Each row was made from one small tree. Brackets hold a mark, then the marks that hang from it, in alphabetical order. Every link used is in the known rows. Write each row's tree.
Known rows
[luma [goman [tebu [tuze [bado duveg]]]]]: +1.53 +1.13 +2.15 -2.56 +7.14 +1.72 +0.15 -2.35 -3.31 -0.01 +2.32 -1.36 +2.50 -1.58 -3.28 +1.33 +0.80 -2.13 +1.36
[bado duveg [tuze tebu]]: +4.57 -2.19 +1.78 +0.59 +2.95 -0.35 -3.24 +3.26 +3.58 +0.16 +2.77 -0.70 +3.52 +3.05 +3.28 +0.55 -4.41 +1.27 +0.72
[bado [duveg tebu] goman tuze]: -2.47 +1.88 +7.15 +2.39 +5.00 +0.84 -2.57 +1.03 +3.02 -0.08 +1.87 -1.56 +2.65 +2.98 +0.60 +2.39 -3.69 +3.62 +0.47
[tebu [tuze bado]]: +1.59 +0.94 +1.92 +1.16 +0.10 +1.31 +1.54 +0.09 +2.33 +0.60 -2.61 -3.60 -2.40 -0.21 -1.15 +0.43 -0.94 +0.11 -1.11
[tebu [tuze [bado [duveg luma]]]]: +1.27 +2.91 +0.70 -0.24 -1.91 -0.85 +0.77 +0.01 -0.34 -0.49 +4.27 +0.85 +2.56 -0.34 +1.61 +2.07 +2.59 +3.19 -0.27
[tuze bado [luma goman] tebu]: -1.00 -0.83 -4.15 -1.43 +0.57 -1.27 -0.11 -1.17 -4.87 +0.50 -5.25 +6.40 -3.85 -0.79 +2.22 -4.04 +3.46 -2.18 +0.03
[goman bado]: +2.23 -1.73 -0.76 -1.70 -3.92 +0.08 +2.20 +0.54 +3.03 +0.57 -2.44 -5.93 -3.98 -0.49 +0.00 -1.16 -2.42 -2.31 -1.71
[tuze luma tebu]: +1.43 -3.95 -5.14 +0.31 -3.74 -1.88 -1.59 +0.25 +0.47 +0.25 -2.59 +3.99 -1.69 +0.59 +3.17 -3.65 -0.27 -3.52 -0.41
[luma goman]: -2.86 -3.82 +1.23 -0.26 -2.31 +1.95 -1.30 -1.39 -1.71 +0.96 -2.26 -7.54 -3.53 +0.77 -0.43 -2.85 -7.51 -4.22 -1.73
[bado [duveg luma [tebu tuze]]]: -0.80 -0.25 -4.79 +3.29 -5.44 -1.68 +0.73 +4.44 -0.18 -0.45 +4.64 -2.71 +4.53 +0.70 -2.93 +1.66 +0.84 +5.37 -0.06
[bado duveg]: +2.68 -0.32 +3.74 -2.01 -0.26 -0.02 -2.76 -0.89 +3.28 +0.32 +2.61 -3.92 +2.52 +1.91 +4.96 -0.98 -3.97 -4.26 -1.71
[bado goman]: -5.24 -2.07 +5.50 -0.01 -0.88 +1.77 -1.97 -5.04 +2.69 +0.62 -2.63 -6.02 -4.22 +1.22 -0.89 -1.08 -6.62 -5.27 -1.66
[tuze [bado goman] tebu]: -4.08 +0.84 +1.47 -0.65 +1.32 -0.55 +0.07 -3.59 +2.50 +0.79 -6.81 -0.20 -5.61 +0.35 -4.11 -1.57 +0.09 -4.39 -0.45
[tuze bado luma tebu]: +2.06 +0.92 -4.02 -1.26 -1.95 -2.22 +0.28 +0.74 +0.30 +0.23 -4.96 +7.76 -3.10 -0.35 +3.63 -3.31 +5.07 -2.79 -0.33
[goman bado [tebu tuze]]: +3.57 -3.45 -3.55 -1.07 -0.70 +1.45 +3.48 +0.22 +1.65 -0.05 -0.06 -6.49 -1.89 -2.90 -7.25 +1.62 -1.04 -1.43 +0.92
[goman [bado [duveg tebu] [tuze luma]]]: +5.98 +2.30 +0.10 +0.06 +2.04 -1.76 +0.55 +5.84 +0.24 -0.76 +2.63 +6.32 +4.68 +0.59 +7.62 +1.87 +4.46 +7.91 +0.99
[duveg [tebu [tuze bado]]]: +0.06 +2.83 -2.27 +3.48 -1.02 -0.04 +3.57 +4.41 +2.61 +0.75 -4.56 -3.22 -2.00 -0.05 -4.73 +0.37 +2.43 +2.74 -0.80
[tebu [tuze luma]]: +1.98 -3.87 -0.33 +1.98 -0.44 +0.50 -1.11 -0.89 -0.44 -0.16 +0.66 +1.62 +0.73 -0.13 +4.24 -0.47 -2.69 +0.43 -0.47

Write each row's tree
+1.06 +2.91 -3.24 +3.10 +0.12 -1.01 +2.60 +3.69 -0.64 +0.06 -3.53 +4.96 -0.43 -0.88 +0.64 -0.01 +6.18 +4.15 -0.16 | [duveg [tebu [tuze bado luma]]]
-1.21 -3.23 -2.45 -2.81 -2.06 +1.61 -0.98 -2.64 -5.11 -0.05 -0.46 +1.27 -2.43 -1.70 +0.23 -3.48 -2.64 -5.88 +0.47 | [tuze [luma [goman tebu]]]
+0.32 -2.07 -4.49 +4.42 -2.23 -0.64 +0.71 +3.45 -0.38 -0.17 -1.12 +2.25 +0.89 -0.08 -0.07 -0.44 +1.00 +3.31 -0.28 | [duveg [tebu [tuze luma]]]
-0.72 +1.62 -1.03 -3.96 -0.22 +1.48 +0.42 -2.23 -5.19 +0.05 -2.87 +5.00 -3.66 -2.43 +1.04 -3.26 +2.77 -5.57 +0.56 | [tuze bado [luma [goman tebu]]]
-1.43 +1.94 +5.84 +2.10 +5.71 -0.17 -3.39 -0.04 -0.16 -0.71 +2.70 +7.49 +4.18 +2.46 +6.37 +1.99 -0.10 +5.03 +1.13 | [bado [duveg tebu] goman [tuze luma]]
+5.59 +3.05 +0.86 -3.03 +5.48 -0.16 -0.69 -1.90 -1.19 -0.91 +3.49 +8.64 +4.67 -1.91 +3.67 +1.57 +5.94 -1.68 +1.66 | [goman [tebu [tuze [bado duveg] luma]]]
+4.01 -0.35 -3.04 +1.74 +2.79 -1.94 +2.65 +3.72 +1.73 -0.13 +1.71 -3.89 +3.91 -0.39 -2.33 +2.96 +3.16 +4.97 -0.01 | [goman [bado [duveg [tebu tuze]]]]
-2.61 +3.21 -5.99 +3.21 -7.56 -0.74 +4.35 +5.50 +0.07 +0.13 -2.22 -2.06 -2.65 -0.72 -6.34 +0.47 +3.99 +5.71 -0.46 | [duveg luma [tebu [tuze bado]]]
+2.23 -1.39 -0.56 -5.40 +2.63 +0.52 +0.76 -2.24 -2.77 -0.09 +2.55 -4.33 +0.82 -1.91 -2.02 -0.50 -0.26 -4.16 +0.69 | [luma [goman [bado duveg] tebu]]
-5.49 +0.17 +4.23 -1.50 -2.80 -0.26 -2.75 -5.04 -0.05 -0.43 +3.90 -1.34 +0.85 +1.29 +1.35 +0.98 -3.14 -2.01 -0.87 | [bado [duveg luma] goman]
-2.15 -3.48 +2.36 +2.12 +3.11 +0.74 -3.28 -2.02 -0.05 -0.28 -1.60 +5.86 -1.62 +1.58 +2.92 -0.12 -3.68 +1.63 +1.48 | [bado goman [tuze luma tebu]]
-7.92 +3.16 -1.88 +3.82 -3.86 -0.06 +3.56 +0.36 -0.70 -0.04 -3.06 -1.14 -3.57 -0.78 -8.80 +1.93 +2.94 +5.30 +0.10 | [duveg luma [tebu [tuze [bado goman]]]]
-3.03 +0.99 +5.09 -1.95 -0.89 +2.25 -2.97 -2.68 +0.05 -1.18 +6.70 +0.25 +1.77 +0.45 -1.83 +3.00 -4.31 +0.50 +2.07 | [bado [duveg luma] [goman tebu] tuze]
-2.11 +0.04 +5.64 -3.55 +3.11 +1.33 -3.31 -6.17 +1.94 -0.11 +2.53 -2.27 +1.35 +0.30 -1.85 +0.74 -3.07 -7.66 +0.31 | [bado duveg [goman tebu]]
-1.80 +1.09 +0.38 -0.42 +1.19 +0.04 +0.46 -1.43 -5.57 -0.30 +3.99 -1.08 +2.10 -0.62 -0.13 +1.33 +0.81 +3.68 +0.20 | [tebu [tuze [bado [duveg [luma goman]]]]]
+3.22 +1.79 -2.31 -0.96 -1.17 -2.37 +2.32 +4.30 +2.81 +0.18 -0.20 -3.26 +1.85 +0.26 +0.27 +0.36 +3.50 +1.09 -1.01 | [goman [bado [duveg tebu]]]
